Known rows, with every step that occurs:
zupamel -> nezosag: [ 19.3 -18.8   3.3  12.0 -23.9 -43.4   5.9 -28.2   8.2  12.2   2.7   0.5
  19.4  -0.9  -8.7  16.7  13.5  24.2  17.3  -8.2]
lidod -> sagu -> nezosag -> gazu -> nuka -> zupamel: [ 10.4  13.2 -53.9   8.0 -22.7  27.2  27.5 -25.8  25.5   1.5   0.3  43.3
  21.9  16.8 -28.8  -2.8  -4.4  -9.0 -32.5   7.6]
numodo -> nezosag -> sagu -> nuka: [ -3.3   0.4 -29.7 -10.1   5.9  30.8  13.5  -9.5  -9.7 -34.5 -23.9  22.0
 -20.4  37.9 -47.2  38.9   3.0   1.0   3.2  -7.2]
zupamel -> nuka: [ 14.4 -13.7  -5.5  12.5 -21.5  -3.7  15.2  -3.7   7.0 -20.2 -12.7  18.3
  26.2  14.4 -22.4 -32.4  -5.0  21.7   4.0 -11.7]
gazu -> nuka -> zupamel -> nezosag -> numodo: [ 25.7   3.9 -43.9  -0.1 -44.3 -14.6  30.7  -8.8  33.5  17.7  -1.4  16.9
   8.1  -7.3 -12.6 -17.4  15.7 -20.7   3.2  25.3]
pubi -> nezosag: [  2.4 -10.1  -9.8  -4.4 -15.7 -45.8   1.6 -41.6  -4.2  14.8 -12.5  12.0
 -10.5 -20.4 -20.6  33.4  10.8  -4.6  -3.0  10.7]
lidod -> sagu: [ 16.1   4.8 -26.5   6.7 -15.5  -6.4  -4.2   5.3   3.0 -46.8   3.4  18.7
  15.2  27.4 -13.7  -3.6  -5.1  17.9  -6.2   9.8]
nezosag -> pubi: [  7.8 -16.4   9.3   1.9 -11.9   3.9  -4.8   9.5  -0.7 -42.2  -9.0  22.1
  46.2  -5.2 -20.6  29.8  -2.0  -8.8 -16.0  -0.4]
pubi -> nezosag -> gazu -> nuka -> zupamel: [ 10.6  -4.0 -32.3  -6.6 -14.0 -12.5  24.9 -53.2  24.3  22.8 -15.7  41.9
  12.2 -29.1 -30.7  10.6  14.9 -18.9 -17.0  27.7]
nuka -> zupamel -> nezosag -> pubi: [ 12.7  -9.9   9.0   4.1 -53.2 -14.3  41.9 -12.1  16.5   5.3  15.9  21.0
  56.5 -31.0  -2.3  28.4  18.6  -7.4  -6.2  -0.4]
nuka -> zupamel -> nezosag: [ 15.1  -6.7  -6.5   7.7 -56.2 -22.6  45.6 -21.1  19.8  22.8  18.7  10.3
  26.4 -34.0   5.5   9.6  13.7   1.6   9.1   1.1]
numodo -> nezosag -> gazu -> nuka: [ 17.5  -6.3 -26.6  -0.2  20.2  50.1  -7.1 -44.9  10.0  -4.1  -8.6   7.2
  30.5  18.1 -42.6  -4.1   7.1  14.4  -1.1  21.4]
pubi -> nezosag -> zupamel -> nuka: [  4.6 -13.9   0.4  -6.7   8.7 -33.1  40.8 -24.3   5.2  27.1 -29.0  39.4
  14.9 -17.5 -24.9   9.9  20.0  -3.2  -3.5  -9.3]
nezosag -> sagu: [  9.1 -15.0 -34.3  -8.9  -4.4  -0.5   2.5  11.2   3.4 -51.6 -12.4  42.3
 -16.3  13.6 -18.0  10.7   2.4  -1.2  12.3  -3.5]
gazu -> nezosag: [ 20.5 -15.9   7.4  18.7  -2.7  38.7  -6.5 -32.6  15.5 -10.7   2.6  -9.9
  -0.1   0.7 -16.8   6.9   5.0  -9.6  -8.2  14.3]
zupamel -> nezosag -> gazu: [ 25.3 -23.5   7.0  12.3  -2.6 -24.3  -3.3 -40.4  15.8  11.4  -1.3  17.2
  34.9  -9.4 -14.6  23.9  16.4  39.0  16.8  -6.9]
nezosag -> zupamel: [  8.0 -14.9  -2.0  -0.2  19.8   3.7  28.6  19.2   6.8  -4.8 -15.1  27.3
  23.5 -27.2  -3.1  17.1   1.5  -8.2   0.8  -7.2]
nezosag -> sagu -> nuka -> zupamel: [ -5.5   2.2 -37.6  -7.4 -29.0   9.2  50.2  24.4  12.4 -44.3 -24.8  57.9
 -22.3   2.6 -24.3  28.9  -7.1 -24.9  -5.9 -10.9]
lidod -> sagu -> nuka -> zupamel -> nezosag: [ 10.7  17.4 -21.2  12.4 -45.9 -23.7  48.2   2.4  15.1 -15.5  -3.0  29.7
  17.6  21.1 -22.0  20.0   1.2   6.0 -13.4  -5.7]
gazu -> nuka -> zupamel: [ 13.2  -1.5 -44.9   3.5 -39.2  11.1  37.4  -0.5  26.1  -7.6  -4.0  25.4
  16.6  -9.6 -14.7 -28.9  -5.1 -30.5 -12.6  23.9]

Rows:
[ 10.7 -14.3 -17.5   1.5 -14.8 -40.5  18.8  -5.5   7.5 -20.1 -25.1  38.0
 -17.3  33.1 -32.8  40.8  13.3   8.1  13.9 -27.5]	zupamel -> nezosag -> sagu -> nuka
[  3.1   1.3  -2.3  13.2 -48.8 -25.5  56.4  -7.5  16.4  14.8 -14.6  19.5
   9.6 -15.7 -17.9  35.1  -1.3  -8.0  -5.9 -13.3]	sagu -> nuka -> zupamel -> nezosag
[ 31.2 -21.4 -15.3  11.2   0.4 -23.2  -2.2 -39.7  25.4  11.1 -12.9  23.8
  35.7  12.8 -28.6  -0.2  18.0  23.9   9.1   1.6]	zupamel -> nezosag -> gazu -> nuka
[ -5.1   6.5 -12.1   9.9 -39.8   6.2  52.3  12.6  10.5 -12.2 -19.1  24.9
   3.1 -21.6 -19.6  27.3 -16.9 -22.7 -17.1  -5.0]	sagu -> nuka -> zupamel
[  7.5  11.7 -11.2   6.5 -46.4 -21.6  46.3   3.9  17.9  14.1 -16.3  18.2
  -7.5 -20.8 -18.4  38.5   1.9 -14.7  -0.8  -1.4]	sagu -> nuka -> zupamel -> nezosag -> numodo
[ 13.3  -8.2 -26.7  -5.9 -47.5 -18.0  46.4 -11.2  22.6  -2.8  12.3  38.4
   4.1 -15.9  -1.3  13.3  22.5  -0.9  16.9  -3.1]	nuka -> zupamel -> nezosag -> sagu
[ 18.1 -21.4  18.8   6.8 -21.9 -34.1   1.8 -17.1   5.2  -6.6   0.0  13.1
  52.6   3.1 -18.0  36.6  17.9  11.3   1.5 -12.3]	zupamel -> nezosag -> pubi
[ 25.1  -4.1  -4.6  11.0   0.8  41.4 -21.9 -18.7  19.2 -10.5  -4.9 -11.4
 -21.2  -5.0 -15.9  11.2   9.2 -17.2  -2.9  32.3]	gazu -> nezosag -> numodo
[ 19.6  -8.4 -20.7   2.2 -45.1 -11.9  38.6 -11.5  29.3   2.6   0.7  28.1
  51.5   0.5 -20.3  -5.4  15.3 -25.2 -14.3  10.7]	gazu -> nuka -> zupamel -> nezosag -> pubi
[-10.0   4.6 -33.6 -16.7 -29.1 -30.9  46.6 -17.9   3.6  -7.3 -29.2  56.2
 -40.0  -9.4 -34.1  53.0   9.6 -33.0 -11.5  -1.3]	pubi -> nezosag -> sagu -> nuka -> zupamel
[ 19.4 -10.2  -2.8   8.7 -35.6  -6.7  37.9 -33.6  27.8  22.5  14.3  26.2
  40.9 -41.8   0.3  15.4  16.2  16.2   8.3   2.4]	nuka -> zupamel -> nezosag -> gazu
[  4.8  -5.9  -2.2  -6.9  25.1  37.4  24.2 -13.6  -4.5  11.8  -3.8   0.1
  26.3 -11.7 -17.2  23.4  11.5   3.8   7.3   5.8]	numodo -> nezosag -> zupamel
[ -5.9 -13.5   0.7   6.3 -18.6   6.7   4.4 -16.1  -5.3   3.4  -8.2  15.7
  26.7  -4.2 -28.8  50.7  -7.3 -24.0 -28.8 -19.5]	sagu -> nezosag -> pubi
[  6.4  11.7 -23.4  11.8 -13.2  -8.6  10.5  16.9   0.6 -50.0 -22.2  27.7
   3.2  42.0 -35.0  19.3 -16.0  10.1 -19.9  -5.1]	lidod -> sagu -> nuka
[ 18.4  -7.1 -34.6   3.5 -11.9  29.9  24.8 -14.9  34.2 -10.0 -10.0  41.3
  33.9 -17.8 -20.2 -17.4  -0.9 -10.7 -12.3  20.2]	nezosag -> gazu -> nuka -> zupamel
[ -7.2 -12.1 -10.1   3.7   9.4   6.0  35.1  -8.4   3.7  36.7 -15.9  21.8
   4.4 -23.9 -12.8  40.6  -3.8 -22.2 -14.1 -24.8]	sagu -> nezosag -> zupamel
[  5.8  -6.7   9.7  -4.6  -3.0  37.8  -3.1 -20.4 -11.5 -21.5   3.1  -3.1
  48.4   7.3 -33.2  35.2   8.0   0.5  -8.7   9.6]	numodo -> nezosag -> pubi
[ 14.6   1.5 -33.1  -1.9  -2.1  61.4  22.3 -41.4  18.4   7.3   2.8  14.3
  36.3  -6.0 -31.9  -8.5   9.7   0.3  -5.7  30.9]	numodo -> nezosag -> gazu -> nuka -> zupamel
[ 22.3  -6.3 -35.2   7.1 -46.6 -17.9  41.7 -19.3  32.1  18.4   2.1  16.9
  23.7  -3.6 -14.5 -21.7  12.5 -15.3  -1.5  14.9]	gazu -> nuka -> zupamel -> nezosag
